Each row was made from one small tree. Brackets hold a mark, then the marks that hang from it, in alphabetical order. Every link used is in the known rows. Write each row's tree.
Known rows:
[vogo [gurig daked]]: [ -8.1  10.5   6.6   3.0  -4.8  11.2  11.4 -13.7 -11.1   2.5  -1.9   9.6
 -10.7 -10.5  -5.3   1.0  -2.2   3.6   7.4  -5.0  -6.2  -8.0   4.0   8.5]
[gurig kosu]: [ -5.3   0.1   4.6  -3.6  -0.7   9.8  -6.1  -4.7  -7.1   2.2  11.1  -3.3
 -28.2  -2.1  -2.1  -0.8  -7.9   0.2   3.9   2.5  -4.8  -4.0  -1.7  11.8]
[seda [kosu [gurig daked]]]: [-11.5   7.1   4.3  -4.3   8.7  10.0   5.5  -6.4 -14.7   3.7  23.2   2.9
 -11.5  -9.8  -0.4  -7.8  -2.7  -6.1  14.8   5.1 -13.1  -6.0  10.3   8.4]
[vogo [gurig daked dinon kosu topag]]: [-12.9   9.7  16.7  12.8 -13.4  11.2  -5.1 -13.0 -16.0   2.5  -3.8   9.2
 -29.8 -10.8  -3.7  15.1 -14.4   8.4   3.7  14.1 -16.2  -4.0   7.1   4.0]
[dinon [gurig daked siru]]: [ -7.6  -0.9  13.4  13.5  -1.1   5.0   2.9 -19.7 -12.0   2.1 -17.8  -6.6
 -22.4  -2.4  -3.6  -7.2   1.0  -8.3  10.8  -6.9   4.9 -11.2  17.0   7.7]
[kosu [gurig siru topag]]: [ -8.9   4.1  15.1  14.4   1.4   7.4  -5.7  -4.0  -6.2   2.1  26.0 -18.8
 -11.8  -5.7  -6.1  -1.0  -1.6  -6.9   4.0  13.4  -2.8  -8.2   7.7   3.6]
[kosu [gurig daked siru topag]]: [-11.8   5.1  15.4  13.0  -2.3   7.1  -4.4 -13.0  -8.8   2.7  17.3 -13.7
 -19.0 -11.2  -4.8  -4.2  -0.8  -6.9   5.6   7.3  -5.5  -9.5  16.6  -1.5]
[topag gurig]: [-10.2   9.5   3.2  -0.4  -0.1  11.4   3.6  -3.3  -3.8   1.1 -15.1  -1.6
  -6.3  -0.7  -3.7  -5.3   3.0  -0.1  16.6  -3.2  -9.9  -9.4   3.7  17.3]
[vogo [gurig daked dinon kosu siru]]: [ -8.7   0.5  16.0  17.9  -2.3  10.6  -3.0 -21.6 -10.7   3.7   7.8   5.3
 -33.1  -3.3  -6.5  14.8 -13.6   2.1   8.5   7.2  -4.4  -4.0  10.1   7.0]
[siru [gurig topag]]: [-11.0   9.9   3.5   8.3  -2.6   9.6  -8.1  -0.7  -6.3   0.3  -9.3 -18.9
  13.2  -4.3  -3.9  -4.6   1.1   0.1   7.9   7.0  -3.2  -4.3  -1.7   9.6]
[seda [kosu [gurig daked topag vogo]]]: [-16.1  13.5  11.1   7.4  -1.0  11.6   0.0  -4.9 -21.7   4.7  23.5 -10.3
 -23.5 -15.7  -2.4  -7.6  -0.6  -3.9   8.0  21.8 -22.2  -6.4   5.3  -0.2]
[daked [gurig dinon kosu vogo]]: [-10.3   9.3  13.9  12.3   1.1  15.5  -4.6 -10.1 -18.7   3.1   0.9 -15.4
 -34.7   1.7  -0.7  10.5  -7.7   5.4   5.5  20.1  -8.2   0.6   3.5  16.2]
[dinon [gurig daked kosu siru topag]]: [ -7.9  -4.1  18.4  13.9 -11.6   3.7 -10.2 -15.3 -14.4   1.8  -7.3 -11.8
 -40.9  -6.2  -4.1  -0.9  -5.3  -8.0   6.3   5.4  -7.5  -8.0  18.4   0.8]
[seda kosu]: [-8.7  2.7  1.1  0.5  8.1 10.2  6.7  1.9 -8.9  3.2  8.0  2.5  7.4 -2.5
 -0.9 -4.2 -0.1 -2.7  7.5  6.1 -6.4 -5.5 -8.8 14.4]
[kosu [gurig dinon]]: [ -9.9  10.8  12.1   7.3   7.0  11.6  -3.2  -6.9 -11.4   2.2  11.0  -4.6
 -22.2  -1.9  -0.3   1.8  -8.7   0.8  10.7   9.2  -1.7  -6.3   8.0  13.9]
[seda [kosu [gurig daked dinon siru]]]: [-14.6   2.0  13.5  14.2  12.3   9.6   0.1 -15.6 -13.2   4.5  21.2  -2.5
 -11.3  -2.7  -2.4   2.5  -6.7  -6.7  16.0  13.4  -3.4  -5.6  13.5   6.4]
[topag [gurig daked dinon kosu vogo]]: [-18.1  11.0  11.2   8.6  -7.2  14.5  -9.0 -19.1 -17.0   3.5 -13.7  -2.0
 -53.0  -3.0  -3.1  -0.3  -8.3   5.5  17.2   9.2 -19.9  -6.3  11.7  12.0]
[kosu gurig]: [ -6.0   9.2   6.3  -0.8   6.3  10.0  -0.3  -3.1  -8.8   1.8  21.5  -7.4
 -21.1  -5.4  -2.1  -5.0  -3.5  -3.7   9.4   2.3  -2.7  -7.1   6.8  11.2]
[kosu [gurig dinon siru vogo]]: [-10.5   7.5  18.4  23.8   8.9  11.8  -6.1 -14.1 -14.2   4.2  26.3 -21.8
 -35.5  -0.1  -5.5   1.0  -6.4  -3.1   8.2  17.8   1.0  -7.5   4.6   9.1]
[siru [gurig vogo]]: [ -9.3  12.0   0.1   8.7   3.0  13.4  -4.6  -7.1 -11.2   2.1   1.0 -21.7
  -7.5  -1.3  -4.6 -10.3   1.4   0.0  10.2   4.5  -2.7  -4.9  -4.9  13.6]
[siru [gurig dinon]]: [-11.1  10.0   4.7  11.4   6.8  13.1  -7.2  -8.7  -7.3   1.0 -17.4 -10.5
   5.8   3.4  -2.0  -0.4  -5.1   3.5  13.6   5.4   4.3  -3.3   0.5  16.6]
[kosu [gurig daked dinon topag vogo]]: [-18.8  18.3  18.9  18.2  -6.1  11.9  -7.3 -15.2 -22.2   3.7   2.6 -10.0
 -41.7 -12.4  -1.3  -2.1  -7.6   4.5   5.4  22.0 -12.4  -8.2  12.0   1.0]
[vogo [gurig daked dinon]]: [-11.5  12.7  13.7  11.9  -3.8  12.6   6.5 -17.1 -13.8   2.8 -13.1  12.5
 -15.3  -6.9  -3.5   7.9  -7.4   8.0   8.1   1.9  -3.5  -6.9   5.5  10.3]
[kosu [gurig daked]]: [-11.4   9.2   8.2  -3.2   2.4  10.3   0.7 -12.8 -11.2   2.2  12.7  -1.6
 -27.0 -10.2  -1.2  -9.0  -3.4  -3.4  12.0  -1.4  -6.3  -8.3  14.1   7.3]

Write each row's tree:
[-11.1   3.6  -0.4  -4.6  -0.8  10.5 -11.3 -14.4  -8.7   1.3  -3.9  -7.9
 -20.9  -3.9  -2.0  -5.4  -6.2  -1.9  14.9  -2.6  -6.6  -1.9   9.5  10.1]	[siru [gurig daked kosu]]
[-15.1   7.6  10.2  15.3  -2.9  10.9   1.1 -19.8  -8.7   3.8 -11.1 -13.4
 -28.6  -3.7  -7.8  -9.6   5.6  -2.5  15.5   1.3 -10.0 -11.6  10.1   7.7]	[topag [gurig daked siru vogo]]
[ -8.3   3.7  14.8  17.8  -1.6   9.9   3.0  -5.4  -4.5   1.3  -7.6 -20.0
  13.7  -0.7  -4.4   6.9   6.3  -3.7   0.8  11.9   0.8  -3.6   6.0   8.6]	[daked [gurig siru topag]]
[-12.2   4.2  15.3  20.2   0.2  12.5 -11.9 -14.9 -10.2   3.9   2.6 -15.6
 -44.9   5.1  -7.3   5.7  -6.1   1.3  14.3  15.5 -12.8  -5.4   5.8  12.7]	[topag [gurig dinon kosu siru vogo]]
[-16.0   8.4   7.0  11.4  -1.3  14.4 -15.2 -20.7 -18.3   3.2  -6.3 -12.9
 -38.4  -2.3  -2.7  -2.8 -11.0   4.2  14.7  10.8  -8.2  -1.5   6.4  10.5]	[siru [gurig daked dinon kosu vogo]]
[ -9.6   1.1  12.4  16.3  16.0   9.6  -1.2  -5.9 -10.2   4.2  29.5  -6.9
  -3.6   2.0  -3.6   5.1  -6.4  -7.8  13.9  17.3  -1.6  -5.0   4.9  11.7]	[seda [kosu [gurig dinon siru]]]
[ -6.8  -2.6  15.4  15.2  -5.5   6.5  -7.2 -21.6 -20.0   4.0   5.0 -15.5
 -60.6  -2.8  -5.1  -5.9  -4.2  -7.9   8.5   5.1  -6.6  -8.1  15.0   4.5]	[dinon [gurig daked kosu siru vogo]]
[ -5.3   6.8  10.7   5.5 -10.8   9.0  -3.4   1.1 -11.1   2.1  17.2   1.1
 -22.2  -9.6  -6.7  11.3  -8.4   2.8   0.1  12.2 -16.6  -3.3  -2.7   6.4]	[vogo [gurig kosu topag]]
[ -5.9   4.9  15.2  24.6   3.2  10.6   4.4 -12.7  -6.9   3.1   5.7  -0.3
  -3.2   0.8  -7.8  12.8  -6.1   2.3   6.2   8.6   5.1  -6.6  -0.3  12.6]	[vogo [gurig dinon siru]]
[ -8.8   3.0  16.3  19.8  -4.8  11.3  -7.1  -7.6 -12.2   3.2  13.5 -29.5
 -23.7  -2.0  -6.0   7.8   0.0  -2.8  -2.2  23.7 -10.2  -1.1   3.8   5.8]	[daked [gurig kosu siru topag vogo]]
[-13.4   2.4   9.9  10.1  -5.3  11.1  -7.8 -20.1 -10.2   4.1   4.3 -13.9
 -45.9  -3.1  -8.3  -4.8  -1.4  -3.8  15.5   3.9 -16.5  -8.3  12.8   7.1]	[topag [gurig daked kosu siru vogo]]
[-15.0  -2.8  19.0  19.3  -7.9   8.0 -14.3 -18.6 -10.0   3.3  -5.3  -7.1
 -29.9  -4.2  -2.7   7.2 -11.7   2.3   1.4  15.7  -4.2  -5.7  10.2   0.9]	[gurig daked dinon kosu siru topag]
[ -9.6  -2.5  15.7  22.2   2.5  11.5 -12.2 -15.6 -12.1   5.0  15.6 -17.1
 -44.8   3.8  -4.7   5.2 -10.7   1.3   2.4  18.1  -0.1  -4.6  -1.8   9.6]	[gurig dinon kosu siru vogo]
[-10.9   5.7  13.1  19.6   6.3   9.0  -2.3   0.3 -16.1   5.2  42.6 -23.1
 -12.5  -7.2  -6.9  -3.0   0.8  -9.7   5.9  26.5 -14.8  -6.4  -1.1   2.2]	[seda [kosu [gurig siru topag vogo]]]
[ -6.6   3.3  10.4  13.8  -1.6   9.1   8.9 -18.1  -6.9   3.3   6.1   1.4
  -6.6  -6.8  -8.2   4.3  -0.9  -1.9   5.7  -3.8  -0.6  -8.3   4.8   6.5]	[vogo [gurig daked siru]]
[-12.3   3.5  17.4  21.6   8.6   8.7  -4.6  -1.5 -12.1   3.8  23.6  -8.9
   0.8  -2.6  -3.5   7.3  -5.6  -6.3   9.4  26.4  -6.5  -5.2   5.0   5.7]	[seda [kosu [gurig dinon siru topag]]]
[-10.9   6.5  16.3  10.9 -16.1   8.0  -9.5 -12.9 -25.7   2.8  -9.5 -11.5
 -58.3 -11.6  -2.0  -5.4  -5.3  -1.2   4.0  12.2 -17.8  -8.1  12.9   0.7]	[dinon [gurig daked kosu topag vogo]]
[-13.0   7.3   1.2   2.7  -2.7  12.7 -12.3 -16.5 -15.9   3.0   5.2 -16.9
 -38.4  -5.7  -4.0  -8.2  -5.3  -1.0  12.0   5.8 -11.3  -2.4   5.0   8.4]	[siru [gurig daked kosu vogo]]
[-10.7   9.3   8.6   2.8   4.3   9.3   0.0   7.3 -13.6   2.7  27.2  -6.0
  -1.0  -9.1  -2.2  -2.1  -1.5  -6.1   7.9  18.0 -16.4  -5.5   1.8   6.8]	[seda [kosu [gurig topag]]]
[ -9.5  -1.3  14.3  19.8  -6.6   8.4 -13.0  -7.0 -10.3   4.1  22.4 -24.1
 -35.1  -4.2  -7.1   0.6  -5.5  -1.8  -3.2  20.3  -7.9  -5.9  -3.3   0.9]	[gurig kosu siru topag vogo]
[-16.2  14.8   5.8   5.3  -6.2  12.9   4.2 -15.6 -13.3   3.1 -19.5  -5.4
 -33.0  -6.2  -4.7 -11.8   4.6   2.3  16.5   0.4 -16.0 -10.7   8.3  10.7]	[topag [gurig daked vogo]]
[ -5.3  -1.4  10.1   8.0  -3.6   9.0  -0.3 -18.2  -8.1   3.7  20.3   2.4
 -28.9  -6.3  -8.6   8.4  -8.2  -1.8   5.9   0.6  -6.9  -5.7   7.6   5.5]	[vogo [gurig daked kosu siru]]
[ -5.2   2.4  13.7   5.3 -10.4   5.5  -8.8  -0.8 -16.1   0.6  -6.9  -7.4
 -34.6  -5.3  -1.6   0.2  -6.4  -3.6   4.8   9.7 -11.8  -6.2   8.1   7.6]	[dinon [gurig kosu topag]]
[-12.7   5.0   4.3  -7.1  -6.7  11.6  -5.1 -13.0  -8.4   1.8 -12.3   2.8
 -35.5  -4.5  -3.2  -2.9  -4.1   0.7  19.5  -4.3 -18.5  -6.8  13.8  12.2]	[topag [gurig daked kosu]]
[-17.4   8.6  17.0  16.2 -12.7  11.8 -14.0 -16.4 -19.7   4.3  -7.7  -6.2
 -48.8  -8.3  -0.9   2.6 -12.0   8.6   0.1  21.6 -15.0  -5.0   4.7   1.4]	[gurig daked dinon kosu topag vogo]
[-12.5   2.6  10.3   0.7 -12.9   8.9  -9.3  -9.5 -10.8   2.5  -3.0  -1.3
 -31.1 -10.7  -1.1  -1.2  -7.3   2.1   1.6   6.7 -13.2  -5.5   7.5   1.6]	[gurig daked kosu topag]
[-10.3   9.3  12.5   8.8  -7.9  12.9  -5.7  -2.6 -16.9   2.6   5.2 -22.3
 -27.3  -5.5  -3.0   5.8  -1.2   1.6  -1.5  23.4 -17.0  -0.4   2.7   8.4]	[daked [gurig kosu topag vogo]]
[-17.5   8.1  10.1  10.6  -7.8  11.2 -18.0 -14.1 -13.0   1.2 -19.3  -9.6
 -17.4  -5.3  -1.5   4.2 -11.7   4.6  11.2  12.8  -8.9  -1.3  10.6   6.7]	[siru [gurig daked dinon kosu topag]]
[ -7.0  -5.0  12.2  13.3  -4.9   7.0 -12.0  -5.2  -4.3   2.5  15.9 -15.3
 -21.1  -2.8  -5.4   3.4  -6.7  -3.3  -1.4  11.4  -4.7  -5.4   1.1   3.5]	[gurig kosu siru topag]
[-13.0   7.0   9.0  10.9  -3.8  11.2 -20.8  -4.0 -10.6   0.7  -7.2 -13.9
  -9.6  -0.2  -2.9   7.0 -11.8   3.5   9.3  17.4  -7.8  -0.5   2.8  10.7]	[siru [gurig dinon kosu topag]]
[ -6.1  -2.9   9.9  13.6   1.1   9.9  -9.5 -11.6  -9.4   4.4  27.1 -19.4
 -41.0   0.3  -6.6  -1.5  -5.7  -3.5   0.5  10.3  -4.1  -5.7  -2.8   7.1]	[gurig kosu siru vogo]
[-10.3  13.6  16.7  19.8  -7.0  11.7   1.6  -3.3 -12.4   2.0  -6.6   3.7
  -3.5  -6.5  -4.5  14.2  -6.5   9.6   0.7  15.6  -6.9  -6.4  -3.1   8.8]	[vogo [gurig dinon topag]]
[-15.1  16.0  11.2  14.7  -0.6  14.3  -0.7  -9.4 -13.7   2.8 -19.9  -6.8
 -26.7   1.7  -3.9  -1.4  -1.4   5.8  15.3  10.9 -10.3  -8.8   1.9  17.2]	[topag [gurig dinon vogo]]
[-14.2  17.0  18.7  19.0  -1.7  12.5  -7.4  -5.2 -19.7   3.2  13.8 -16.1
 -32.8  -8.0  -2.3   1.2  -7.1   3.7   3.2  25.6 -10.1  -7.1   2.8   5.0]	[kosu [gurig dinon topag vogo]]
[-12.1   4.8  20.3  26.5 -10.2   5.4  -2.6 -17.6 -19.9   3.2 -16.2 -20.5
 -37.2  -8.1  -5.6  -7.7   2.9  -5.2   3.7  10.2  -5.5 -11.8  13.3  -0.9]	[dinon [gurig daked siru topag vogo]]
[ -9.9   5.0   3.1   2.6  -4.5   9.6 -17.0  -0.2  -7.9   0.5   3.0 -17.8
  -8.4  -4.3  -4.0  -0.2  -6.5  -1.4   8.4  10.3 -10.6  -1.1   1.2   8.5]	[siru [gurig kosu topag]]
[ -6.6  -0.2   6.6   7.4  15.1   8.1   2.1  -1.7  -8.3   3.9  39.9  -9.8
  -2.1  -1.4  -4.9  -1.8  -0.8 -12.6  12.5  10.4  -5.1  -5.6   4.0  10.1]	[seda [kosu [gurig siru]]]
[-13.2   0.8  12.9  15.4  -7.3   7.0  -2.6 -14.9  -5.2   2.7  -8.0 -10.4
  -8.2  -7.3  -4.0  -4.0   0.7  -1.6  -0.4   5.4  -1.1  -9.6   6.8  -0.5]	[gurig daked siru topag]
[-11.8  -4.3  13.1  11.1  -8.8   6.7 -11.7 -14.7  -6.9   3.1   4.7  -9.2
 -27.0  -6.7  -4.2   1.2  -6.1  -2.7   0.9   7.6  -7.7  -6.3   8.8  -0.4]	[gurig daked kosu siru topag]
[-13.3  -0.4  14.9  18.0 -11.2   8.6 -12.3 -17.0 -13.4   4.6  12.5 -18.1
 -41.6  -8.1  -5.8  -1.9  -4.9  -1.5  -2.1  15.7 -11.4  -6.9   4.6  -3.1]	[gurig daked kosu siru topag vogo]
